Every row comes from one small tree of marks. The marks that hang from a mark follow it in brackets, in alphabetical order. Every link used is in the known rows. Which tree was each row made from?
In the rows, 128 means zero.
Known rows
dedub{bagup}: [149 111 138 129 127 123 147 107 120 115 161 125 137 137 127 108 140 144
 100]
dedub{bagup{ziri}}: [148 120 132 118 125 120 134 131 115 103 145 145 132 157 126 101 113 130
 106]
vimik{dedub ziri{bagup}}: [ 88  75  97 198 148 131 144  91 193 120 117  96 119  73 160 138 144 158
 138]
bagup{vedi vimik ziri{dedub}}: [130 160 133 127 118 110 107 177 110 128  95 133 172 139 114 130 121  88
 152]
kopop{vimik}: [126 122 125 133  99 114 114 114 160 146 147 108 100 110 113 115 126 142
 121]
kopop{dedub{bagup{ziri}} vimik}: [148 140 118  96 100 113  74 142 126 125 140 160  27 138 102 104 101 129
 106]
ziri{bagup{vedi} dedub}: [132 143 117 121 138 132 169 100 152 138 131 121 194 133 133 167 123 101
 136]
vimik{dedub ziri}: [ 88  67 120 201 135 127 122 120 177 126 119  88 114  62 154 112 157 167
 132]
kopop{dedub{bagup} ziri}: [146 131 122  78 112 117 102 122 122 145 148 157  26 145 109  99 127 139
  97]
kopop{bagup{vedi{ziri{dedub}}} vimik}: [132 161 138  87 114 152  99 137 127 151 113 138 110 136 115 139 104 123
 138]
kopop{bagup dedub vimik}: [116 141 148  78 104 129  75 127 154 155 119 132   4 105  88 124 110 150
 139]
dedub{bagup{vedi ziri}}: [146 132 132 116 127 120 132 172  77 110 152 164 144 154 115 108 123 122
 108]
vimik{dedub}: [ 97  93 136 178 127 124 123 118 160 130 130  96 119 104 130 119 125 152
 128]
dedub{bagup{vedi}}: [147 121 136 128 127 124 147 147  85 121 168 143 149 133 116 116 152 135
 103]
ziri{bagup}: [122 122 124 122 135 127 169  79 171 129 139 115 144 133 138 145 119 132
 134]
bagup{vedi ziri{dedub}}: [126 147 135 114 121 123 130 163 126 133 123 137 181 143 122 129 108 100
 138]
ziri{bagup{vedi}}: [119 133 122 118 136 126 166 121 133 133 147 132 160 131 124 154 129 123
 136]
vedi{ziri}: [132 129 153 105 128 145 144 100 138 121 136 116 142 150 155 120 102 131
 129]

Write each row's tree
[101 128 106 174 140 113 128 136 126 129 111 123 133 115 120 155 138 122
 149]
ziri{bagup{vedi vimik{dedub}}}
[125 164 131  92 117 124  97 154 120 168  89 140 101 132  93 132 141 115
 145]
kopop{bagup{vedi vimik} ziri{dedub}}
[140 141 114 136 134 121 151  70 172 128 101  97 174 133 136 160 127  99
 146]
ziri{bagup{vimik} dedub}
[108 145 142  80 116 128 113 162 115 168 128 156  74 134  93 118 132 145
 132]
kopop{bagup{vedi} ziri}
[118  99 120 172 132 122 112 139 125 104 130 134 114 135 129 104 107 142
 105]
vimik{dedub{bagup{ziri}}}
[124 114 105 141 144 136 164 101 172 132 122 109 185  90 155 156 157 121
 143]
vimik{ziri{bagup{vedi} dedub}}
[170 143 137 114 134 144 132  89 119 108 113 119 165 163 157 125 118 105
 116]
vedi{ziri{dedub{bagup{vimik}}}}
[135 153 110 131 135 122 149 111 139 136 108 117 187 132 123 167 137  91
 151]
ziri{bagup{vedi vimik} dedub}
[131 151 144 118 125 129 119 157  85 125 116 129 146 143 133 128 133 112
 145]
bagup{vedi{ziri} vimik}
[166 135 138 104 136 156 147  80 131 112 132 121 175 164 162 124 105 114
 106]
vedi{ziri{dedub{bagup}}}
[111  73 107 200 142 129 121 153 117 113 140 122 120  75 143 110 173 163
 111]
vimik{dedub{bagup{vedi}} ziri}
[126 111 126 159 141 143 120 146  87 112 144 140 130 137 139 119 123 139
 104]
vimik{dedub{bagup{vedi{ziri}}}}
[107 132 131 166 132 129  98 165  92 123 102 125 129 129 135 129 129 123
 145]
bagup{vedi{ziri} vimik{dedub}}
[123 168 166  62 130 141  82 164  86 137  90 152  47 137 106 136 116 123
 160]
kopop{bagup{vedi{ziri} vimik} dedub}
[113 105 110 143 143 128 164 119 158 127 136 121 150  89 148 143 162 141
 142]
vimik{ziri{bagup{vedi}}}
[155 132 138 108 133 141 144 139  74 113 160 151 150 160 138 117 130 128
 103]
dedub{bagup{vedi{ziri}}}
